Known rows, with every way that one mark hangs from another:
q675{q912{q267}}: [ 10.2  -1.2  -1.5  -6.6 -15.3  -2.1  -1.3 -13.1 -12.9   1.8  -7.8  -1.6
  -8.2  14.2  -2.6   3.1 -15.4  -4.2  -6.7  -0.3]
q675{q912{q267{q321} q470}}: [  5.8   2.5  -4.6 -13.6 -22.8   2.8 -11.7  -9.6 -13.4  -4.9  -2.6  11.2
 -13.9   6.2 -11.1   1.5 -24.5  -3.2  -9.1   6.6]
q470{q198 q651 q912{q267 q675}}: [ 15.3   0.9  -3.3 -14.1 -10.5 -27.8  -4.1 -41.9 -22.6  -4.5  -0.8  39.2
 -14.0  -6.7 -16.7  21.7 -19.6  -7.7  14.6  -0.7]
q470{q198 q912{q675}}: [  9.6 -12.1  -4.7  -2.9  -1.2 -16.1  -7.7 -32.9  -8.7 -11.3  -6.4  19.6
  -3.6  -8.6  -7.6  12.1  -5.3  -1.7  12.7  -1.0]
q912{q470 q675}: [ 15.3  -3.0  -0.6   5.7  -5.4  -7.3 -18.2 -18.9 -10.2 -12.5   1.2  32.9
  -1.5   1.0  -3.2   3.4  -6.1  -8.5   4.2   3.6]
q538{q267{q466 q912}}: [ -6.6  -9.1   8.1  -9.2  -8.7 -10.7 -16.5  -3.0  10.1   1.9  19.7  16.7
  -4.1 -19.8   5.1   6.7  -0.2   4.9   9.3 -10.3]
q321{q267{q466 q912}}: [-18.0  -5.8  -1.1   0.3  -9.9 -10.7   0.5   1.1   2.6 -10.2  13.1   6.0
 -18.8 -19.5  10.7   1.7 -14.6   8.5   9.4  -8.7]
q538{q267{q321 q466 q912}}: [-19.5  -8.4   7.3 -17.0 -10.5  -7.8 -19.1   8.5  18.8   2.6  23.2  10.6
  -7.2 -30.6   0.2   9.6   0.0   7.9   7.8  -7.5]
q470{q912{q267{q321 q466}}}: [-10.5  -5.4  -3.0 -15.7 -18.1  -5.5  -3.6  -8.6   2.9  -4.0   5.3  -1.6
 -14.1 -15.0  -2.5   0.9 -11.8   6.0   3.6   0.5]
q912{q267 q470 q675}: [ 22.3  -1.0   0.0   3.5 -12.6  -9.6 -19.9 -24.0 -23.5 -10.7  -1.3  37.9
 -12.2   6.3  -2.3   8.8 -16.1  -8.2   2.2   5.6]
q538{q267{q321 q466 q912{q470}}}: [-11.3  -5.6   5.3 -16.3 -16.3  -5.9 -26.2   0.5  10.4  -4.6  24.9  29.4
  -9.3 -27.7  -3.8   5.3  -8.9   5.6   7.9  -3.4]
q538{q267{q912}}: [  1.7  -2.3  12.2  -7.6  -1.9  -8.3 -10.0  -2.1   3.6   6.9  10.3  16.7
  -2.9 -12.9   1.9  13.0  -1.6   2.5   7.4  -7.0]
q538{q267{q321 q912}}: [-11.7  -1.7  11.1 -15.3  -3.4  -5.8 -13.9   9.8  12.9   7.4  14.6  10.7
  -6.2 -24.4  -2.4  16.4  -0.9   6.0   5.8  -4.4]
q267{q466 q912{q470{q651} q675}}: [  1.2   5.1   4.9  -6.5 -18.0 -28.3 -18.7 -26.1   2.2  -9.3  18.1  47.3
  -7.7 -13.9  -5.1   2.1 -18.0  -8.0  10.4  -6.6]
q160{q198 q651}: [ 13.6   2.0  -2.7   0.0   6.7   2.0   6.4  16.3  -9.2   4.2  -9.4  -6.5
  -2.4  13.4 -15.9  -3.1  -0.5  -0.3  -8.0  -0.1]
q321{q267{q466 q912{q470}}}: [ -9.1  -2.1  -3.1   0.9 -15.8  -8.6  -6.7  -6.8  -6.8 -16.8  14.4  24.0
 -20.9 -16.7   7.3  -3.3 -23.2   5.5   9.3  -4.3]
q267{q321 q466 q912{q470{q651}}}: [-18.6  11.9   2.3 -19.2 -20.5 -15.4 -10.6  -3.5  12.3  -3.5  22.0  27.5
 -11.7 -23.8  -9.7  -3.6 -20.3   0.0   4.9  -3.7]
q675{q912}: [ 3.4 -3.9 -2.4 -4.2 -8.0  0.6  0.4 -8.8  0.5 -0.7 -5.8 -6.4  2.6  8.7
 -3.5 -3.1 -5.8 -4.1 -5.0 -1.9]
q470{q651}: [ -1.6  10.8   0.3  -8.8  -2.0  -9.5   5.6  -4.0  -0.5   4.2   7.6  14.7
   0.3  -4.7 -10.2   3.0  -5.3  -5.7   3.7  -1.2]
q470{q198 q651 q912}: [  1.5   5.4  -5.3 -16.8  -4.8 -15.9   9.2 -25.7  -8.5  -0.9   2.1  20.5
  -4.4 -11.5 -17.4   7.1 -12.7  -2.4  12.4  -1.9]
q160{q198}: [11.3 -2.5 -0.4 -5.1  7.4  1.1  4.2  7.3 -0.5  2.6 -4.6  2.3 -3.6  8.2
 -4.0 -5.8  0.8 -1.8  1.1  6.5]
q470{q198}: [-0.6 -4.0 -6.5 -3.6 -0.5 -4.2 -4.0 -7.4 -8.6 -3.4 -0.5  5.9 -6.0 -4.1
 -7.3  5.3 -3.9  3.0  4.2 -0.7]
q267{q321 q466 q912{q470 q675}}: [ -9.9  -5.2   3.4  -5.5 -17.8 -15.5 -28.0 -11.2  11.4 -13.2  14.0  26.5
 -11.6 -20.4   0.2   1.4 -13.1   1.3   5.4  -3.1]
q267{q321 q466 q912}: [-24.8  -2.7   4.6 -11.3 -12.9  -8.8  -9.7   7.9  21.9  -0.4  12.8  -5.8
 -10.1 -21.7   3.7  -1.4  -6.9   9.0   1.5  -7.0]
q675{q912{q470{q198}}}: [ 11.0  -4.6 -11.5  -7.4 -14.5  -1.0 -10.0 -24.1 -17.6 -11.8  -4.9  17.5
  -4.8   7.1 -14.6  -1.7 -19.2  -3.3  -1.4   2.0]

Rows:
[  1.5   2.0  -8.6 -13.7 -15.4  -1.9 -15.8  -8.7 -21.6  -7.5   1.8  24.2
 -21.9  -6.8 -15.4   9.6 -23.6   4.3   0.6   7.8]
q912{q267{q321} q470{q198}}
[  6.1   9.7  -4.9 -12.6 -22.6 -12.7  -8.6 -17.9 -17.0  -5.6  16.1  38.3
 -14.1  -2.6 -10.2  -2.4 -22.8  -6.2   3.9   1.0]
q912{q267{q466} q470{q651}}
[ -5.5  -0.8  -5.9 -11.3 -21.8  -0.2 -18.1  -2.6  -7.2  -9.0  11.9  17.8
 -16.9  -9.4  -5.2  -1.8 -18.0   3.4  -1.5   4.8]
q912{q267{q321 q466} q470}
[  1.9  -5.6   6.1  -8.7 -14.5  -9.0 -22.6 -10.5   1.7  -5.0  21.3  35.1
  -6.6 -17.4   1.0   1.7  -8.8   1.5   9.0  -6.0]
q538{q267{q466 q912{q470}}}
[-10.3  17.7   6.7 -17.3 -13.6 -13.8  -5.3  -2.4   6.3   2.5  12.6  26.9
 -10.7 -17.1 -12.9   3.4 -22.0  -1.6   3.2  -0.5]
q267{q321 q912{q470{q651}}}
[  9.0  -0.9  -1.1  -4.5 -14.4  -7.4 -23.5 -12.4 -14.7  -9.2   2.5  32.8
 -15.0  -3.8  -8.1  12.3 -15.7  -4.4   0.6   8.0]
q912{q267{q321} q470 q675}
[-12.6 -15.0   8.3 -11.9  -9.0 -16.8 -31.0  -2.6  17.6  -3.3  23.5  24.3
  -6.1 -32.1   0.0  17.9   3.1   2.9  12.0  -7.7]
q538{q267{q321 q466 q912{q675}}}
[-14.2  -3.7  -3.8 -12.1 -16.0  -2.5 -11.1   5.8   1.5  -2.0  10.5  -0.7
 -15.6 -12.2  -1.2   2.7  -8.6   5.9  -1.1   0.8]
q912{q267{q321 q466}}
[  0.8  -4.3   1.0  -4.8  -8.1  -8.8 -16.3  -4.5  -6.0  -2.6   1.4  13.9
 -13.0  -7.1  -4.3  17.2  -7.2  -1.5   0.7   3.8]
q912{q267{q321} q675}
[  1.5   1.1  -8.0 -21.0 -18.8 -21.0   1.4 -31.8 -15.8  -4.4   8.7  25.9
 -16.4 -12.3 -14.4   6.9 -21.8  -0.1  13.3  -3.7]
q470{q198 q651 q912{q267{q466}}}
[  0.4  -7.2  -4.9  -6.4 -21.1  -9.9 -29.0 -13.5  -9.2 -14.5  12.0  31.9
 -16.4 -10.6  -5.2   5.3 -15.1  -2.1   2.3   4.7]
q912{q267{q321 q466} q470 q675}
[ 10.0  10.6  -4.8 -12.1 -16.4  -6.6  -0.7 -19.6  -9.3  -3.5   2.8  26.0
   1.3   6.9 -17.0  -4.5 -19.1 -12.6  -1.8   1.4]
q675{q912{q470{q651}}}
[-16.9  -3.2  -4.3 -14.6 -18.9 -10.5 -20.0  -7.6   4.2 -11.1  13.6  18.6
 -17.9 -23.4  -7.2  -1.3 -20.4   9.9   5.3  -3.3]
q267{q321 q466 q912{q470{q198}}}
[ 12.6   3.7  -7.2  -7.0  -7.4 -20.3 -16.1 -30.6 -19.7 -12.1   8.2  53.3
  -6.7  -7.0 -20.3  11.9 -16.2 -10.6  11.2   2.2]
q912{q470{q198 q651} q675}
[ -3.7  11.2  -5.6 -10.1 -11.4 -19.8   1.9 -16.4 -22.3 -10.9  12.6  45.4
 -25.0 -18.3 -12.3  12.0 -33.8   1.1  14.9  -3.0]
q321{q267{q912{q470{q198 q651}}}}
[ -2.1   0.9   7.1  -3.4 -10.8 -13.1 -21.8  -9.9   5.3  -7.5   4.8  26.9
 -10.3 -14.1  -2.3   8.2 -13.7  -1.2   3.6   0.5]
q267{q321 q912{q470 q675}}
[ -2.9  -8.7  -2.2   5.8 -15.1 -17.6 -16.9 -17.3  -7.5 -22.5  14.5  38.2
 -19.4 -18.1   8.1   4.8 -20.6   0.8  13.9  -4.7]
q321{q267{q466 q912{q470 q675}}}
[ 12.9   7.7  -1.0  -3.6  -7.1 -15.8 -12.3 -22.5 -10.4  -8.2   8.7  48.0
  -0.6  -3.4 -13.3   6.3 -11.0 -13.6   7.7   2.9]
q912{q470{q651} q675}
[-15.5 -11.8  -2.3 -15.6  -6.2   1.0 -19.1  10.5  11.5  -1.6  23.4  10.5
  -1.5 -26.1  -6.1   7.9   8.7   4.3   6.5  -1.3]
q538{q267{q321 q466}}
[ -2.2   1.8   0.8 -13.8 -11.0  -2.5   2.2  -7.3  -3.7   1.5  -3.6  -1.3
 -13.0  -8.2  -4.8   7.4 -12.4   3.5   2.0   4.0]
q470{q912{q267{q321}}}
[ 19.3   5.3  -6.2  -9.9 -14.8 -23.5 -17.9 -35.7 -33.3  -9.5   5.6  59.3
 -17.8  -1.5 -19.4  17.9 -25.2 -10.0   9.5   3.3]
q912{q267 q470{q198 q651} q675}
[ -8.4   7.5   6.5  -8.7 -11.6  -4.3 -10.6   1.9   6.1  -2.1   5.5  12.7
 -10.8 -12.3  -2.7   0.1 -17.3   4.0  -0.9   0.5]
q267{q321 q912{q470}}
[ 18.9   1.8  -4.0  -5.4 -21.4   0.5  -8.0 -21.4 -22.3  -5.8  -6.4  17.0
 -10.5  17.1  -6.1  -1.5 -24.8  -7.1  -6.8   4.2]
q675{q912{q267 q470}}
[-10.2  -2.6   9.6  -3.6  -4.6 -15.4 -15.2  -1.3  14.5  -1.0   3.4   7.9
  -8.1 -16.7   1.0  13.3  -4.8   1.4   3.7  -3.7]
q267{q321 q912{q675}}
[-10.7 -12.3   0.3   4.8  -8.7 -19.8 -10.9  -9.8   0.7 -15.8  12.9  19.8
 -18.1 -20.5  11.7  10.6 -11.1   3.4  13.8  -8.9]
q321{q267{q466 q912{q675}}}
[  8.2 -12.4   7.2  -3.8 -13.5 -17.6 -34.3 -22.3  -0.1 -10.4  20.7  49.2
  -5.7 -19.0   1.9  10.0  -5.8  -3.6  13.1  -6.1]
q538{q267{q466 q912{q470 q675}}}
[ 11.1   0.6   8.3   4.3  -9.1 -16.3 -18.1 -20.8  -2.7  -8.5   1.1  33.4
  -7.3  -2.8   2.9   4.9 -14.8  -5.0   4.9  -2.1]
q267{q912{q470 q675}}
[ 13.9  -7.6  -3.7   1.4 -19.6 -12.1 -25.6 -25.3 -17.5 -15.3   7.7  38.3
 -13.7   0.3   0.4   2.9 -14.7  -5.7   4.4   2.3]
q912{q267{q466} q470 q675}
[  5.4  -4.3   2.1  -8.6 -10.2 -11.8  -8.9 -18.7  -4.7  -4.5  -3.6  13.4
 -11.8  -9.4  -4.6  15.6 -10.2  -1.5   5.8   3.3]
q470{q912{q267{q321} q675}}
